What can hang from each mark
k764: k866
k825: k759
k866: k764
k631: k848
k308: k744
k284: k545
k848: k545 k631
k545: k284 k308 k759 k848 k866

Every row comes from one small tree of marks. The marks that hang from a mark follow it in brackets, in the order of their numbers. Every link used is in the known rows. Which tree was each row made from?
Known rows
k545(k284 k308 k759 k866): [-0.20  4.34 -1.83  3.36  0.10 -1.56 -1.24  1.62  0.34 -0.29  0.15 -0.20
  0.13  2.06 -0.67 -0.66  0.51 -0.40 -0.91]
k284(k545(k759 k866(k764))): [-1.11  3.49  0.26 -0.24  2.29 -0.97 -1.34 -0.02  4.29  1.80  1.82  2.21
 -1.82 -1.85 -2.60  0.88  1.05 -0.87 -0.55]
k631(k848(k545(k759))): [-1.65 -3.39  2.67  0.70  3.73  0.20 -1.56  1.45 -2.64  1.35  1.28 -0.88
  0.48 -6.63 -0.47  2.08  0.01  0.62 -2.43]
k848(k545(k308 k759)): [-0.37  0.96  1.20  1.02  1.43  0.57 -1.89  2.66 -2.22  0.91  0.97 -1.12
  1.54 -2.58  0.62  0.17 -0.45  0.36 -3.13]
k284(k545(k308 k759 k866)): [-0.79  3.81 -0.89  1.24 -0.04 -0.76 -1.53  1.41  3.71  0.22  1.12  0.63
 -0.04  0.15 -1.40 -0.22  0.67 -0.35 -1.57]
k848(k631): [-0.38 -0.35  1.03 -0.84  5.36 -0.63 -2.34 -0.31 -1.23  2.78 -0.33  0.27
  0.76 -2.84 -0.09  1.21  0.26 -0.29 -0.82]
k631(k848(k545(k866))): [-0.24 -1.29  0.71  0.21  3.44 -0.61 -1.62  2.04 -1.17  0.07 -0.08  0.09
 -1.26 -3.60 -1.42  1.39  0.52  0.50 -1.31]
k848(k545(k866) k631): [-0.05  0.26  0.49 -0.66  3.70 -1.02 -1.99  1.13 -1.00  1.56 -0.84 -0.27
 -0.86 -1.92 -1.08  0.74  0.47 -0.26 -0.94]
k545(k308 k866): [ 0.64  3.81 -1.34  1.11  1.49 -0.53 -1.96  2.31  0.37 -0.22 -0.53  0.90
  0.00  1.27 -0.21 -0.45  0.48 -0.33 -1.29]
k848(k545(k866(k764)) k631): [-0.16  0.81  0.38 -1.33  4.54 -0.68 -1.67  1.02  0.06  1.87 -0.74  0.95
 -2.36 -1.19 -1.85  0.79  0.82 -0.30 -0.46]
k866(k764): [ 0.46  2.16  0.90 -1.08  4.97 -0.01 -2.11  0.67 -0.59  2.43  0.54  1.90
 -0.44 -2.43 -0.64  0.97  0.25 -0.36 -0.78]
k764(k866): [ 0.59  1.78  0.93 -0.19  3.98 -0.78 -2.11  0.80  1.96  1.74 -0.04  1.28
 -0.67 -0.38 -0.38  1.18 -0.17 -0.66 -1.11]
k545(k284): [ 1.14  2.47 -0.40  0.70  3.69 -1.40 -2.11  0.41 -1.62  1.93  0.18  0.05
  0.74 -1.34 -0.69  0.44 -0.30  0.01 -0.32]
k848(k545(k284 k866) k631): [ 0.54  1.28 -0.84  0.45  3.27 -2.07 -1.68  0.83 -0.94  1.34 -1.30 -0.95
 -1.21  0.08 -1.74  0.21  0.37  0.05  0.09]
k631(k848(k545(k284 k308 k866))): [ 0.35  0.10 -1.87  2.14  1.69 -1.01 -1.14  2.90 -0.97 -1.37 -0.79 -0.91
 -1.38  1.22 -1.63 -0.23  0.44  1.28 -0.73]
k284(k545(k308 k759 k866(k764))): [-0.89  4.29 -1.00  0.59  0.80 -0.39 -1.20  1.27  4.76  0.58  1.28  1.77
 -1.59  0.91 -2.08 -0.16  1.09 -0.42 -1.05]
k545(k284 k308(k744)): [ 2.73  3.02 -2.02  2.82  0.89 -0.82 -1.82  2.99 -2.86  0.53  0.15  0.11
  2.21  2.08  0.18 -0.28  0.90  0.54 -1.37]
k545(k284 k759): [-0.29  1.90  0.49  1.79  2.65 -1.38 -1.70  0.13 -1.63  2.02  1.13 -0.34
  1.17 -2.47 -0.36  0.76 -0.15 -0.33 -1.05]
k848(k545): [ 0.88  0.51  1.52 -0.81  3.82 -0.04 -2.43  1.81 -2.59  1.94  0.46 -0.32
  0.83 -4.13 -0.22  0.88 -0.56  0.26 -1.98]
k825(k759): [ 0.40  0.18  1.83  0.92  4.85 -0.72 -1.86 -0.23 -1.79  1.83  1.11  0.58
  1.51 -3.21 -0.34  0.67  0.41 -1.34 -1.27]
k284(k545(k866)): [ 0.50  3.38 -0.57 -0.62  2.36 -1.45 -2.05  0.51  3.32  1.33  0.68  1.38
 -0.73 -1.51 -2.15  0.49  0.58 -0.43 -0.43]
k545(k284 k759 k848): [-0.80 -1.69  0.14  1.80  1.80 -1.26 -1.69  0.30 -2.10  2.02  1.20 -0.96
  1.54 -2.76 -0.16  0.76 -0.16  0.56  0.67]

Which tree is each row?
[ 0.69  3.74 -1.25  2.68 -1.56 -0.78 -1.36  2.72  2.08  0.08  1.69  1.03
  1.11  0.70 -1.10  0.21  1.80 -0.29 -2.15] : k284(k545(k308(k744) k759 k866))
[-0.91  2.98  0.38  0.50  1.32 -1.37 -1.66  0.09  3.41  1.48  1.70  0.97
 -0.23 -2.64 -1.90  0.86  0.63 -0.74 -1.17] : k284(k545(k759 k866))
[-0.81  1.24 -2.25  2.54  0.00 -1.06 -0.88  1.73  0.56  0.08  0.38  0.31
 -1.11  2.54 -1.03 -0.65  0.82  0.39  1.25] : k545(k284 k308 k759 k848 k866(k764))
[ 0.95  4.62 -1.54  0.68  3.32 -1.78 -1.43  0.64  0.77  1.15 -0.11  1.78
 -2.15  1.41 -2.15  0.04  0.82 -0.59  0.76] : k545(k284 k866(k764))
[ 0.16  1.74 -0.26  2.03  1.01 -0.35 -1.57  2.37 -2.34  0.67  0.57 -1.86
  1.16 -0.63 -0.10 -0.41 -0.56  0.58 -2.15] : k848(k545(k284 k308 k759))
[-2.24 -2.60  0.02  0.00  1.65 -1.43 -1.55 -0.57  3.11  2.09  1.04 -0.12
 -0.25 -2.53 -1.78  1.12  0.97  0.16  1.04] : k284(k545(k759 k848(k631) k866))
[-1.33  0.75  0.12  1.34  1.31 -0.27 -1.46  2.06 -0.49  0.47 -0.42 -0.82
 -0.19 -0.40 -0.24  0.09  0.61 -0.21 -2.05] : k848(k545(k308 k759 k866) k631)
[-1.47 -1.25 -2.16  2.70  0.31 -1.62 -1.12  0.83  0.00  0.37 -0.55 -1.22
  0.08  2.30 -0.45 -0.38  0.81  0.53  1.25] : k545(k284 k308 k759 k848(k631) k866)
[ 0.27 -0.74  0.29 -0.51  3.62  0.41 -2.21  2.07 -2.07  1.39 -0.91 -1.12
  0.70 -0.96  0.19  0.10 -0.16  0.74 -1.82] : k848(k545(k308) k631)
[-0.31 -0.99 -1.93  0.16  3.57 -1.91 -1.28 -0.03  0.50  1.80 -0.82  0.71
 -2.19  1.52 -2.01  0.31  1.05  0.35  2.95] : k545(k284 k848(k631) k866(k764))
[ 0.70  1.47 -3.19  1.44  1.09 -1.05 -1.26  2.08  0.57 -0.10 -0.53  0.78
 -1.66  3.78 -1.28 -1.01  0.74  0.80  1.94] : k545(k284 k308 k848 k866(k764))
[ 0.20  1.07 -0.76  0.15  2.35 -0.41 -1.86  2.37 -0.48  0.28 -1.35 -0.62
 -0.58  0.92 -0.55 -0.26  0.49  0.19 -1.33] : k848(k545(k308 k866) k631)
[-0.65  1.93  0.15  0.47  1.36 -0.06 -1.84  1.06  2.24  1.26  1.65  0.14
  1.20 -1.56 -0.61  0.15  0.05  0.17 -2.08] : k284(k545(k308 k759))
[-1.61 -0.53  0.26  1.47  1.87  0.55 -0.76  2.83  0.24 -0.67  0.57  0.51
 -2.17 -1.19 -1.33  0.67  1.04  0.52 -1.88] : k631(k848(k545(k308 k759 k866(k764))))
[-0.87 -1.77  0.08  2.47  1.98 -0.24 -1.08  2.22 -2.37 -0.12  0.54 -1.90
  0.41 -1.83 -0.66  0.47 -0.09  1.35 -1.82] : k631(k848(k545(k284 k308 k759)))
[ 0.89  0.77 -2.51  4.68 -2.23 -1.41 -1.04  3.19 -2.00 -0.41  0.67 -0.35
  1.64  2.23  0.03 -0.23  1.55  0.64  0.13] : k545(k284 k308(k744) k759 k848 k866)
[-0.63  1.78  1.36  1.03  1.50 -0.80 -1.66  1.83 -1.12  1.00  0.88 -0.21
  0.03 -3.69 -0.63  0.83  0.24 -0.63 -2.21] : k848(k545(k759 k866))
[ 0.27 -1.38 -1.01 -0.61  1.38  0.05 -2.18  1.67  1.77  1.18  0.75 -0.12
  1.12 -0.91 -0.61 -0.19 -0.20  1.43  0.20] : k284(k545(k308 k848))
[-1.40 -2.41  1.11 -0.18  1.72 -0.50 -1.95  0.09  1.30  2.51  2.28 -0.24
  1.37 -4.73 -0.89  1.23 -0.06  0.63  0.02] : k284(k545(k759 k848))
[-0.80 -2.33 -0.43 -0.13  3.11 -1.27 -1.93  0.28 -0.52  1.67 -0.65  0.20
 -0.29 -1.40 -0.61  0.90  0.76  0.14  1.33] : k545(k848(k631) k866)
[-0.54  4.20 -0.65  1.93  2.31 -1.73 -1.06  0.34  0.85  1.35  0.72  1.33
 -1.68  0.07 -1.88  0.40  0.95 -0.95  0.02] : k545(k284 k759 k866(k764))
[-2.05 -1.95 -1.30  0.75  0.21 -0.90 -1.41  0.62  3.46  0.88  0.45 -0.46
 -0.09  0.26 -1.27  0.03  0.97  0.58  0.61] : k284(k545(k308 k759 k848(k631) k866))
[-2.17 -1.67 -0.90  1.05  1.62 -0.20 -1.15  1.17  1.13  0.97 -0.14  0.60
 -1.17  1.21 -0.51  0.18  1.29  0.14  0.83] : k545(k308 k759 k848(k631) k866(k764))
[ 1.87  0.29 -2.23  3.39  0.26 -1.05 -0.97  4.27 -2.49 -1.50 -0.34 -0.61
 -0.17  1.71 -1.35  0.15  1.57  1.39 -1.33] : k631(k848(k545(k284 k308(k744) k866)))
[-0.04 -2.39  0.53  0.27  3.42  0.91 -1.81  2.91 -2.18 -0.03 -0.10 -0.87
  0.28 -2.51 -0.16  0.68 -0.15  1.45 -2.21] : k631(k848(k545(k308)))
[-1.22 -1.71 -0.24  0.53  0.47  0.15 -1.78  1.33  1.88  1.31  1.67 -0.60
  1.53 -2.02 -0.37  0.16 -0.08  1.06 -0.38] : k284(k545(k308 k759 k848))
[-0.58 -3.96 -0.13  2.33  0.49  0.12 -1.59  2.19 -2.99  1.50  0.73 -0.70
  3.01 -0.95  1.38  0.94  1.36  0.79 -0.80] : k545(k308(k744) k759 k848(k631))
